Each row comes from the steps of one path. Every step used is in the known rows, and no mark comes twice. Write the path behind each row, first mark first.
Known rows:
redi > lonelit: [-12.2  -2.1  -1.4  -0.2  -6.3 -14.5 -17.9  -2.5  13.9  -7.9   2.6 -29.2
 -16.1  -4.8   6.3  -7.7  -1.4   7.8 -13.5   6.1   4.9]
marode > lonelit > zokin > tasi > farere > lepum: [  9.5  -7.7 -25.8  16.1  14.1  26.0  16.2 -15.5   7.0  -5.2  46.3   3.1
  -0.3  -1.5 -38.3  38.9 -15.4  -4.1  27.9  15.4 -29.3]
lepum > farere > lonelit > redi > tasi > marode: [ 45.7 -15.3  -3.2  -9.4  -2.8  -2.8 -24.8 -41.3 -27.3   1.3 -16.7 -21.6
 -23.0  -4.6 -17.2  30.6   6.6  28.4 -11.1 -23.4  37.0]
lepum > farere > lonelit > redi > tasi: [ 15.2 -19.5   2.7 -17.5  -1.3 -15.5 -14.4 -53.0 -14.0   1.4 -22.6 -27.6
  -0.4  -9.2 -10.1  18.0  11.0  16.0 -11.7 -28.8  40.4]
tasi > redi > lonelit: [ -3.3 -11.5 -26.0  16.2   6.1 -26.0 -12.9  -9.5  18.3 -16.0   0.7 -37.4
 -27.8 -10.4   2.2  11.0  16.3  17.7 -21.2   6.9  12.0]
zokin > tasi: [  3.7  -7.6 -17.6   8.4  18.6  11.0  25.6  -5.7  -9.0 -12.9 -11.2  -5.3
  -3.1 -12.8  -4.4   3.0  -7.6 -10.5  15.3  17.4 -19.7]
redi > lonelit > zokin: [-24.2   6.9   1.1   1.7  -2.4  -3.0 -28.1  -2.1  11.7  -8.7  17.9 -37.9
 -17.4  -1.8 -15.6   7.5  -3.0  -7.1  -3.4   2.7  -7.6]
tasi > marode: [ 30.7   5.7  -5.9   8.9  -2.3  12.7 -10.6  11.2 -13.2   1.0   5.4   3.7
 -22.5   5.0  -6.9  12.4  -4.2  10.8   1.3   5.0  -2.6]
lonelit > zokin > tasi: [ -7.9   2.2 -15.1  12.8  21.6  22.0  15.4  -6.0 -11.1 -12.3   2.1 -14.4
  -4.8  -8.1 -27.0  18.4  -9.6 -25.8  25.8  12.4 -31.7]
lonelit > marode > lepum > farere: [ -3.9  22.2   0.8   3.9   6.6 -11.5  -2.1   8.2  -1.5  35.6 -16.0  26.2
 -15.5  13.7   5.9   1.1   1.5  -5.6  12.5 -42.5 -17.5]
lonelit > marode > lepum: [  8.7  21.1   7.8  10.5   5.1  -7.9   1.0  19.8  -0.5  16.8 -21.9  13.7
 -17.6  12.5  -9.9  -3.8 -15.5 -14.6  25.3 -36.5 -29.4]
lonelit > zokin > tasi > farere > lepum: [ 35.1 -15.6 -28.2  19.2  21.6  22.3  16.7 -12.4   5.6  -5.1  33.6  -4.9
  -9.3 -15.1 -50.0  29.3  -4.5  -2.3  13.3  30.8 -26.9]
lonelit > redi: [ 12.7  -7.7  -1.6   1.6 -11.6  -7.7  -1.4 -17.7 -11.1  -5.2 -22.4 -17.9
 -14.9 -16.9 -14.6   6.3  -0.4  19.2  12.0 -13.7   4.2]
redi > lonelit > marode: [  3.6   4.0   0.4  12.3  -6.5 -17.8 -22.2   8.6  11.8  -1.1 -14.5 -32.7
 -24.9  -2.6 -12.5  -0.6  -2.6   1.1  -2.6  -6.6  -8.4]
farere > lonelit > zokin: [ -0.1  -5.6   8.6   2.8  -2.8   1.0  -3.2 -22.4  -2.0  -3.1   8.8 -16.2
  13.7   4.1 -25.3  14.2 -16.5 -22.6  -4.3 -10.5   3.4]
farere > lepum: [ 26.4 -19.8  12.5   2.0 -12.1 -11.4  -5.8  -2.9   7.3  17.2  10.7   0.7
 -10.6  -3.5  -9.6 -10.8   4.0  13.7  -2.8   9.0  12.2]
lonelit > zokin > tasi > marode > lepum: [ 15.5  22.5 -14.3  16.8  25.1  31.0  10.7  14.1 -22.9  -2.4   2.4   7.1
 -36.8   6.1 -23.6  21.0 -26.8 -23.2  43.6  -6.6 -49.6]
lepum > farere > lonelit: [  0.2 -15.3  -2.5  -8.4  -3.7 -13.1   4.6 -32.8   1.8  16.6  -0.4   5.6
  16.8   0.2  11.9   2.7   1.0   3.2 -28.4 -12.3  27.7]
lepum > farere: [-12.5  -0.1  -7.3  -6.8   1.2  -3.2  -3.4 -11.1   0.7  19.9   5.7  12.1
   2.4   0.0  15.3   3.6  17.5  10.0 -13.7  -6.3  12.3]
marode > lonelit > redi: [-11.7  -1.1   0.9  -0.9 -19.5  -3.0  -3.6 -20.6  -9.3  -4.9  -8.4  -9.2
  -6.8  -2.7  -2.2  14.0  -9.3  18.2  27.2 -28.0  -0.2]
marode > lepum > farere > lonelit > redi: [  4.7  -7.0   3.3 -10.0 -10.0 -24.8   8.5 -42.4  -8.5  21.2 -28.2   6.6
  -8.1  -5.3   6.8  -1.6 -12.9  13.3  -1.5 -48.6  17.2]
lonelit > redi > tasi: [ 15.9  -4.0   3.9  -9.0   2.3  -3.2 -18.8 -20.2 -15.8 -15.0 -21.8 -31.4
 -17.5 -10.6 -22.2  14.4   9.4  14.0  16.5 -16.7  11.6]
marode > lepum: [ -7.3  15.9   6.9  -3.4   6.4  -4.3   6.5   8.5   0.5  10.0  -5.8  18.3
  -9.3   9.8   9.4 -11.3 -14.7  -8.1  15.6 -23.6 -14.6]
farere > lonelit > zokin > tasi > marode: [ 35.6  -8.4 -15.5  19.1  14.3  25.1  12.4 -17.1 -23.1 -14.0   2.7 -17.5
 -12.7  -3.8 -36.7  30.5 -28.1 -21.4  12.0  10.7 -17.8]

Which path is each row?
[ 34.3 -13.0  -7.5  -4.7  -6.0   0.5 -16.6 -28.6   2.4  -9.1  21.1 -15.1
 -12.5  -2.8 -34.5  34.1   2.6  35.5  17.2 -13.7  13.5] | marode > lonelit > redi > tasi > farere > lepum
[ 19.8   5.0  -3.8   7.0 -21.6  10.3 -12.9  -9.1 -20.9  -3.4  -3.4  -5.2
 -29.4   2.5  -8.9  27.3 -13.6  28.6  27.9 -23.7  -2.0] | tasi > marode > lonelit > redi
[-16.9   1.8  -9.9   0.4  24.5   3.6  25.5 -30.5 -10.0  14.0  -2.1   9.3
   4.4   2.4  -5.1  10.9 -20.6 -31.4  13.1 -23.9 -18.9] | marode > lepum > farere > lonelit > zokin > tasi
[  1.5 -19.5 -44.3  24.9  25.5 -14.0  12.0 -15.7   9.9 -28.9 -11.5 -42.5
 -31.2 -22.4  -3.6  14.8   8.9   6.8  -6.2  23.0  -6.5] | zokin > tasi > redi > lonelit
[-20.4  10.6   7.6  -8.6   5.4  -7.1  -0.5 -25.1   0.4  25.6   9.8  14.9
   6.2  14.8  -0.3   6.7 -14.4 -20.6  -2.7 -40.1   0.0] | marode > lepum > farere > lonelit > zokin
[ 13.4  -5.9 -25.0  31.5   4.8 -28.6 -17.9  -0.1  16.2  -9.0 -16.1 -42.0
 -36.3  -8.0 -17.9  18.3  14.2  11.6 -12.6  -5.3  -0.3] | tasi > redi > lonelit > marode
[ 25.9  -2.7 -19.2   5.3  18.9   6.8  24.8 -18.8 -18.2  14.7 -12.5  22.9
 -19.2   3.6  10.3   8.3 -22.8  -5.1   4.3 -15.1 -10.1] | zokin > tasi > marode > lepum > farere > lonelit
[ 41.0   0.6 -29.3  24.2  30.2   4.3  41.6 -12.8   0.5  -8.2 -19.8  11.4
  -0.4  -0.8 -32.1  22.0 -39.4 -23.7  16.2 -15.3 -38.5] | zokin > tasi > farere > lonelit > marode > lepum
[ 32.3 -20.4 -38.2  13.9  24.2  12.7  40.7 -30.9   1.6 -25.3   1.5  -2.0
  18.4 -14.2 -22.5  24.9 -23.9  -8.7  -8.6  20.7  -9.5] | zokin > tasi > farere > lonelit
[ 10.0  20.0  -5.9  -3.7   4.4   5.3  -8.2   9.3 -10.6  29.8   5.2  34.9
 -30.0  15.5  18.1   5.5  -1.8  12.4   3.5 -25.2  -6.4] | tasi > marode > lepum > farere
[  4.8  10.0 -18.4  26.4  13.0 -33.4 -11.2  10.3  16.5   0.7 -22.8 -22.8
 -46.1   3.0  -7.6   8.0   0.0   2.5   2.7 -28.1 -16.2] | tasi > redi > lonelit > marode > lepum
[ 32.6   8.7  -1.8  -3.2  12.3  17.8 -28.3  10.0 -16.6 -10.4   4.5 -10.6
 -24.2  11.6 -15.8  22.6   5.1   5.3   5.9   1.6   4.9] | redi > tasi > marode
[  3.1  19.1 -15.4  15.1  20.2  16.5  -7.7  11.3  -9.1 -10.4   4.5 -21.3
 -51.9   1.2 -18.2  12.3 -28.9 -14.5  29.2  -0.2 -44.6] | redi > lonelit > zokin > tasi > marode > lepum
[  1.5 -22.3 -41.6  21.3  31.2  -3.1  23.9 -46.6  -4.9  -4.0   0.2 -16.9
   1.1 -13.1 -19.5  41.1   9.0 -13.2 -11.1   1.4   3.8] | lepum > farere > lonelit > zokin > tasi > redi
[ 10.4  14.3   1.1  -0.5   2.4   7.1 -11.1 -13.8 -13.4  26.7  14.5  18.5
 -15.8  19.0  -7.0  20.1 -19.1  -9.5  -1.1 -35.0  -2.2] | tasi > marode > lepum > farere > lonelit > zokin
[ -8.9  -0.2   4.8 -11.3   2.8 -17.6  10.3 -24.3   1.5  26.6  -6.4  24.7
   8.0  10.9  21.6  -8.2 -12.2  -6.3 -12.9 -34.8  12.4] | marode > lepum > farere > lonelit
[ 20.7  -5.9 -42.9  13.4  29.2  22.6  32.7  -8.6   0.4 -22.4   7.7   4.3
   3.3 -13.4 -19.7  25.7  -9.3  -1.1   6.1  26.3 -25.6] | zokin > tasi > farere
[  9.1  15.8   1.0  -6.0   4.4  21.3 -27.8   7.5 -15.9  -8.5  18.4  -3.4
 -16.5  25.0  -2.2  30.6  -4.4   4.1  20.4 -14.4   0.7] | redi > tasi > marode > lonelit
[ 22.4   7.5 -21.2  19.4  18.6  35.2   4.7   6.2 -23.1 -10.8   8.3 -10.8
 -26.2  -4.2 -33.5  32.3 -12.8 -14.0  28.3  17.0 -34.5] | lonelit > zokin > tasi > marode
[ 14.6 -17.2 -42.7  26.8  31.4  -0.2  30.5 -13.3  -3.8 -20.2 -14.1 -14.3
 -15.3 -17.2  -9.7  23.2   9.9  -0.8   7.3  17.7 -12.0] | zokin > tasi > redi
[  7.4   6.4 -18.8  -6.6   5.3  11.6 -12.3 -24.6  -5.2 -25.6  10.6 -14.8
  -2.8   1.5 -24.7  45.8  -1.4  21.7  21.2 -23.0   1.3] | marode > lonelit > redi > tasi > farere
[ -3.8  26.3   3.9  -2.9   6.5  31.1 -39.3   6.0 -18.5  -9.3  33.6 -12.5
 -16.8  28.5 -24.3  46.0  -6.4 -10.4  30.8 -18.5 -11.1] | redi > tasi > marode > lonelit > zokin
[ 35.1  -2.8 -23.9  17.6  16.0  24.9  15.1   6.1 -20.2 -11.9  -6.3  -2.0
 -25.7  -7.1 -12.1  17.1 -10.5   0.8  18.4  21.2 -22.3] | zokin > tasi > marode
[ 59.2 -22.0  -9.4  -2.1   1.3  -4.4 -16.4 -26.1   0.7  -9.9   8.4 -22.3
 -21.3 -16.5 -44.6  26.6  13.0  36.4   3.2   2.5  17.4] | lonelit > redi > tasi > farere > lepum
[ 20.7   5.9  13.1  10.6  -0.2 -18.7   8.3  -3.5  -0.5  13.6 -27.4   7.0
  -3.6  14.0 -13.3  -4.5 -31.3 -22.7   9.9 -41.4 -12.7] | farere > lonelit > marode > lepum
[-13.1  -4.8   0.9  -4.1  -0.3  -1.8  -5.7 -33.4  -1.0  15.9  14.7  -3.6
  15.7   4.1 -10.0  18.3   0.1 -13.1 -18.0 -15.8  15.9] | lepum > farere > lonelit > zokin
[ 39.3  11.9  -7.2   4.5  24.6  -3.1  -1.4  -8.9   5.0  -5.9  -8.0   1.2
   0.8  17.8 -35.0  26.3 -23.0 -18.8   4.9 -36.1 -11.8] | redi > tasi > farere > lonelit > marode > lepum
[-19.8  -1.4 -16.7  11.5  16.2   8.1  -2.8  -7.5   3.1 -20.4   5.8 -44.0
 -20.1 -13.5 -20.2  11.5 -10.2 -17.0  13.8  18.5 -26.2] | redi > lonelit > zokin > tasi
[ -7.4   9.9 -25.9  20.3  13.7 -36.4 -15.7  -1.0  16.9  19.2 -16.8 -10.7
 -44.0   3.1   7.1  11.5  16.0  12.6  -9.9 -35.0  -4.7] | tasi > redi > lonelit > marode > lepum > farere
[ 50.8   0.5  11.1  -6.0   0.6  -4.5 -15.6 -21.7 -26.0  -8.0 -28.1 -15.4
 -35.2   5.4 -23.3  16.0 -23.9   9.4  18.2 -41.6  10.1] | farere > lonelit > redi > tasi > marode > lepum
